Each row was made from one path, in order. Every step used is in the known rows, and no mark comes twice. Write each row's path.
Known rows
mukitu > nesof > dupo: [ -9.6 -24.6  11.5  26.9  -8.2  -0.2 -14.1  -8.7  -8.0   1.5   7.4  27.1
  -0.9 -15.8  -5.9  15.9  20.9   3.8  29.5  -8.2  21.4   3.3  14.8 -19.0
  13.1 -12.0  -4.8  15.6 -39.9  20.9]
zipi > mizuf > mukitu: [-25.9 -23.2 -13.1   0.2  -7.1  -2.5  12.4   4.3  -0.3 -10.6   4.7  11.4
 -12.5  35.1 -17.9  20.6  13.3  -5.8  26.9 -30.2  -9.9   9.1  -8.8 -33.8
   6.1  18.9  13.4 -13.4 -20.3  25.1]
zipi > mizuf: [-18.9 -21.6  -0.9  12.7   4.7  -9.6   8.7   5.0   5.8  -1.0  -2.8  12.9
 -13.6  15.9  -8.8  17.4  11.3   2.3   5.5 -28.5  -0.8   4.2  -1.6 -39.5
  12.0   9.7  12.8   5.7 -19.1  25.0]
mukitu > luzavin: [-16.0 -17.8  -2.1  21.7   3.9  -9.8  -7.0 -20.5   5.1  14.4  16.0  17.4
   8.3   6.4  -9.1  -3.3  16.7  -9.9  34.4 -23.8  19.9   4.6   0.6 -20.4
 -11.3  -1.0   5.4   4.3 -18.6  29.9]
nesof > dupo: [ -9.6 -12.5  16.1   7.5   2.5   1.6  -5.6   2.3   4.3  -3.3  -4.3  34.2
  -4.7   3.2  -4.8   4.6  24.0   5.5  16.5 -10.5  23.4   4.0  17.4 -11.0
  11.8   1.2  -6.0   5.9 -34.1  12.3]
dupo > nesof > zoneg > mukitu > zipi > mizuf: [  7.0 -37.5 -13.9  27.6  27.7 -20.8   2.6   7.0  -5.9  38.5  26.7  30.3
  -9.9  27.4 -15.2  28.6  22.7 -25.8   7.8 -16.2   9.1  15.9 -15.1 -38.1
  48.5  32.6  23.9   4.5 -44.6  28.1]
zipi > mizuf > nesof > dupo: [-17.7 -36.9  -8.2  25.5  -1.6  -0.8  -2.7   5.1  -1.8   5.0   1.3  32.8
  -3.1  -3.2 -19.7  31.9  20.8  19.0  23.6 -15.0  -5.1  21.5   2.6 -23.3
  38.7   5.7  -4.6   7.4 -36.5  25.3]
zoneg > mukitu > nesof: [-11.6  -2.0  -1.5  27.6  -9.8  -6.8   0.2   1.1  -0.1  13.8  38.6  11.0
  -8.3  -2.9 -10.8  17.9  10.9 -14.5  33.2 -18.8   3.8  -1.7   5.9 -31.3
  -4.4   2.5   6.7  23.3 -21.0  16.9]
zipi > mizuf > nesof > zoneg > mukitu: [ -9.4 -16.2 -18.1  22.2  13.8 -16.1  10.4  13.7  13.2  25.0  23.2  35.8
  -7.7  16.7 -22.1  29.5  38.0  -9.1  18.0 -16.4 -10.9  35.4 -14.8 -35.9
  38.1  19.2  16.2   0.7 -19.2  31.7]
zoneg > mukitu > nesof > dupo: [ -7.8 -13.9   2.9  28.5 -12.6  -1.2  -5.3   5.2  -3.6  16.1  26.4  28.4
 -11.8 -14.7  -8.6  19.5  26.8 -12.9  28.9 -14.1  15.6   0.2  16.7 -25.4
  14.6   0.9   2.0  24.4 -37.4   6.0]
dupo > nesof > zoneg: [  9.0  -8.9   2.7  -1.0  40.3 -11.0   2.1  -3.3  -6.9  20.5  12.5  39.3
  -0.8  25.6  -0.2  -2.1  11.0   0.5   7.1   3.8  28.0   4.0  -4.3  -8.7
  19.0   2.1   8.3  -4.8 -24.6  30.0]
mizuf > nesof > dupo > mukitu: [ -7.8  -5.9 -13.5  20.3   9.3  11.2   0.2 -15.8  -8.9   6.5   3.2  36.5
  13.1  -1.6 -31.5  11.7  10.6  11.4  25.4  -0.6  -9.2   4.8   9.4   1.8
  25.7  12.1  -3.4  14.9 -38.8  11.6]
zipi > mizuf > mukitu > nesof > zoneg: [-16.6 -32.9 -14.0  14.7   8.7 -14.9   2.8 -10.2  -4.3  -1.0   4.0  20.6
  -4.7  18.9 -17.2  30.3  30.3 -16.7  27.4 -17.7   3.2  22.8 -21.9 -42.1
  27.6   9.5  22.7 -22.8 -29.6  41.5]
nesof > zoneg > mukitu > mizuf: [  3.8   9.9  -4.3  16.8   6.1 -22.7  10.5  13.0  26.3  18.4  22.7  27.4
  -4.6  31.3 -15.7  11.0  41.9 -31.5  19.7 -19.8   4.7  28.9 -10.6 -25.3
  27.3  21.9  30.2  10.7 -18.2  24.8]
zoneg > mukitu: [-14.7   9.1   4.9   8.6  -3.0  -5.1   6.0   9.8  13.2  11.4  26.1  17.2
 -12.0  19.8 -10.5   3.4  15.3 -12.6  19.6 -19.5   4.8   2.8   9.1 -24.1
  -5.0  12.9   8.1  16.2 -12.9   6.7]
mizuf > mukitu > nesof: [-24.5 -16.4  -7.2  10.3 -15.6  -2.6  -1.2 -11.7  -4.8  -9.0  25.4  11.1
   3.0  10.7 -19.7  18.2   7.6 -10.4  44.0 -11.8  -2.5   4.0  -6.1 -22.6
  -8.9  -0.6   4.8  -7.6 -25.7  30.0]
nesof > dupo > mukitu > zipi: [ -4.1 -23.6  -2.6  28.6   5.4   6.7  -9.4 -20.1 -12.6   4.6  -7.3  24.9
  15.5   5.7 -23.9   8.7  11.7  -9.4  23.1  -5.6   4.3   0.7  12.0  -2.7
  25.5  20.2   6.1  12.4 -55.9  10.5]

Which path is each row?
[-23.1 -55.9  -8.9  41.2 -10.4  -5.7 -17.2   2.0  -7.4  10.3   5.6  22.8
   6.8  -8.0 -28.5  40.5  20.8  13.4  38.0 -11.9  -7.2  31.6  -4.1 -26.5
  40.3  15.7  -7.6  10.7 -55.7  36.3]
mukitu > zipi > mizuf > nesof > dupo
[ -3.2  -5.2 -13.3  26.8   9.2   1.7   4.4 -28.9 -13.4   4.3   8.7   9.7
  14.8   0.2 -21.3   4.0  -5.1  -7.7  16.9 -11.5  -7.7 -15.4   2.8 -19.1
   4.8   3.8  15.2  17.8 -26.0  19.6]
dupo > mukitu > nesof
[ -1.8 -14.4   5.2  23.8  18.2 -17.2  -6.2 -13.4   2.2  10.1  11.0  25.9
   2.2   3.1  -8.9   5.7  23.5  -2.0  19.1  -3.4  21.6  16.0  -6.5 -24.6
  19.1  -9.9  11.0  -2.3 -20.2  43.1]
mukitu > nesof > zoneg
[ 11.3   6.2  -0.1   1.9  36.2 -11.5   6.2  10.0   0.2  32.9  29.9  41.4
 -11.5  31.2  -2.6   3.7  18.8 -19.7   6.7  -2.5  22.0   4.0  -1.1 -13.0
  22.1  14.7  14.7   6.8 -21.9  14.3]
dupo > nesof > zoneg > mukitu
[ 13.8  -7.9 -16.1  16.0  33.0 -15.4  -2.2 -15.7  -1.4  48.7  38.4  43.9
   1.0  19.5  -1.5   1.6  30.6 -34.3  22.3 -13.0  29.1   5.9  -2.3 -21.8
  16.8  11.4  21.6   6.1 -29.1  18.3]
dupo > nesof > zoneg > mukitu > luzavin
[-10.9   2.4 -21.3  24.3 -16.1  -9.5  10.2  17.8  20.1  16.5  43.1  13.7
   4.3  13.9 -34.6  27.8  20.0 -14.3  43.9 -18.5 -25.1  25.4  -7.2 -21.7
  12.0  24.6  12.0  27.0 -17.2  27.6]
zoneg > mukitu > mizuf > nesof
[  9.4   2.3 -27.6  21.4  22.3 -13.9  13.4 -19.9   8.4  13.6   5.1  28.9
  27.9  24.6 -42.0  12.8  19.7  -6.3  19.5  -2.5 -24.5  27.1 -21.1  -3.2
  42.4  22.3  24.3  10.0 -22.9  41.3]
dupo > mukitu > mizuf > nesof > zoneg
[-10.0 -20.4 -10.0  26.0 -14.1  -5.3  -4.7   6.2  10.9   5.0  14.7  28.6
  10.2  -0.7 -31.0  28.5  27.1   8.1  40.5  -7.3  -4.7  28.7   0.3  -8.8
  29.8   8.8  -1.7  22.5 -35.8  35.0]
mukitu > mizuf > nesof > dupo
[-27.2 -36.2 -19.9  15.7 -15.0  -3.1   4.2  -8.4 -10.1  -8.2  12.3   2.4
  -7.3  10.8 -22.1  35.1   7.7 -11.4  36.0 -28.7 -13.3   5.5 -12.8 -43.9
   8.2   7.7  17.1  -5.1 -29.6  32.1]
zipi > mizuf > mukitu > nesof
[-21.0 -43.5  -1.3  31.6  -3.5 -15.9  -3.4   0.6   0.6   4.2   4.0   4.5
  -1.9  13.1 -20.1  25.7   9.3  -0.6  19.9 -21.9  -1.8  16.6  -3.3 -35.8
  18.1  20.7  10.9   3.8 -34.1  34.8]
mukitu > zipi > mizuf
[-23.4 -18.5 -14.6   5.1  -8.8  -3.5  -5.6 -23.5   4.4   3.6  20.4  17.7
  10.3  18.7 -16.4   3.1  18.5 -19.5  53.4 -26.1   8.4  10.5  -5.7 -21.3
 -16.2   5.8  10.0 -10.5 -24.4  28.2]
mizuf > mukitu > luzavin
[-23.0 -39.2 -20.0  41.5 -15.9 -15.2  -3.1  15.4   1.8  23.4  34.8  10.1
   1.3   3.3 -38.0  42.8  16.1  -4.5  40.2 -21.3 -27.6  28.9  -7.5 -40.2
  24.3  31.3  10.3  16.0 -37.1  31.0]
zoneg > mukitu > zipi > mizuf > nesof
[ -4.4 -38.8 -28.8  38.6  22.7 -14.6   1.9 -22.3  -6.5  20.2  -0.7  20.7
  23.6  13.9 -44.4  27.9  15.9  -2.6  15.9  -8.1 -26.5  33.5 -21.8 -23.3
  51.6  30.4  22.0  -4.6 -43.4  44.4]
dupo > mukitu > zipi > mizuf > nesof > zoneg
[-16.7 -39.2 -30.4  41.3   0.9  -3.1   1.7 -15.7 -13.0  12.4   4.5   8.1
  21.4   9.2 -44.8  31.5  -3.8   3.1  26.7 -16.3 -37.1  10.9 -15.5 -25.0
  31.1  32.2  14.2  11.1 -40.6  35.3]
dupo > mukitu > zipi > mizuf > nesof
[ 19.3   2.9 -14.0  10.9  25.7 -19.2  14.3  11.3   8.6  32.9  35.4  30.7
  -4.9  35.8 -13.8  15.9  24.9 -31.3  13.7 -10.7   9.5  13.9 -12.9 -21.8
  35.6  26.9  26.7  15.5 -23.8  20.6]
dupo > nesof > zoneg > mukitu > mizuf
[ -5.8 -41.2 -10.8  35.3   6.0   0.8  -4.2 -13.1 -16.5   4.6 -20.9  19.1
   5.0   8.3 -26.0  23.2  16.9 -10.4   7.6 -20.5  -5.6  -1.5   4.1 -26.4
  43.1  29.1  16.4  12.2 -56.5  15.4]
nesof > dupo > mukitu > zipi > mizuf
[ -8.2 -30.8  -8.0  30.8  10.4 -24.5  -0.3   7.2   8.4  25.6  11.5  20.5
  -9.1  24.1 -18.7  25.8  36.2 -26.2  13.7 -22.0   1.1  33.0 -11.7 -41.1
  41.2  31.0  27.1   0.1 -35.3  30.4]
nesof > zoneg > mukitu > zipi > mizuf
[-15.8 -18.1   2.5  17.4  -2.5   2.2 -11.1   2.9   1.9   6.8  11.1  37.5
   3.6  -3.5 -20.0  15.7  19.6  24.4  36.8   0.2   3.8  19.4  10.5  -2.3
  17.6  -2.7 -17.3   9.2 -33.4  24.2]
mizuf > nesof > dupo
[-17.5 -49.7 -11.0  40.2  11.6 -24.0 -12.4  -3.5   1.4  19.0   8.6  23.6
  13.2   8.1 -32.9  34.1  27.9   7.0  28.3  -6.2  -5.8  43.5 -23.5 -28.7
  45.4  13.3  12.7  -9.1 -39.8  59.0]
mukitu > zipi > mizuf > nesof > zoneg
[-12.3 -16.9  -4.1   6.4   3.4 -10.1  -3.3 -17.2  -1.8  -0.9  16.7  27.7
   3.8  16.5 -14.3  15.1  28.1 -14.2  38.9  -8.1  15.1  21.4 -12.4 -20.6
  10.8  -1.9  13.1 -17.9 -27.5  42.4]
mizuf > mukitu > nesof > zoneg
[ -8.8   1.3  -8.1  16.4  13.7 -14.1   2.7   8.0  15.9  27.0  33.7  39.0
   0.7  15.7 -19.1  11.5  34.4  -3.3  31.2  -1.7   0.0  37.6  -3.1 -11.3
  19.5   8.0   3.9   2.8 -16.4  29.5]
mizuf > nesof > zoneg > mukitu
[ -5.9  -0.1 -28.4  21.5   0.4   0.1  12.0 -14.1   5.1   6.7  18.2   8.9
  27.0  16.4 -46.4  19.8   0.7  -3.2  29.4 -13.1 -37.1  10.3 -10.9  -8.4
  18.0  22.1  20.4  27.4 -21.7  33.5]
dupo > mukitu > mizuf > nesof
[-20.2 -41.3 -15.6  20.3 -14.6   5.0  -3.3  -0.8 -15.9 -11.1   2.1  24.7
 -12.1   1.4 -16.2  37.6  24.6  -8.5  32.3 -26.9   2.1   9.2  -2.2 -38.2
  28.7   5.5  10.4  -2.2 -47.5  18.0]
zipi > mizuf > mukitu > nesof > dupo
[ -9.0 -22.8  -6.3  33.1   4.7 -19.7 -12.1   1.8  12.6  33.6  36.9  30.8
  10.2  12.7 -31.7  23.4  31.8 -11.3  42.8   4.1  -0.8  42.9 -14.1 -13.5
  28.0  19.0   6.8   1.4 -31.5  39.5]
mizuf > nesof > zoneg > mukitu > zipi
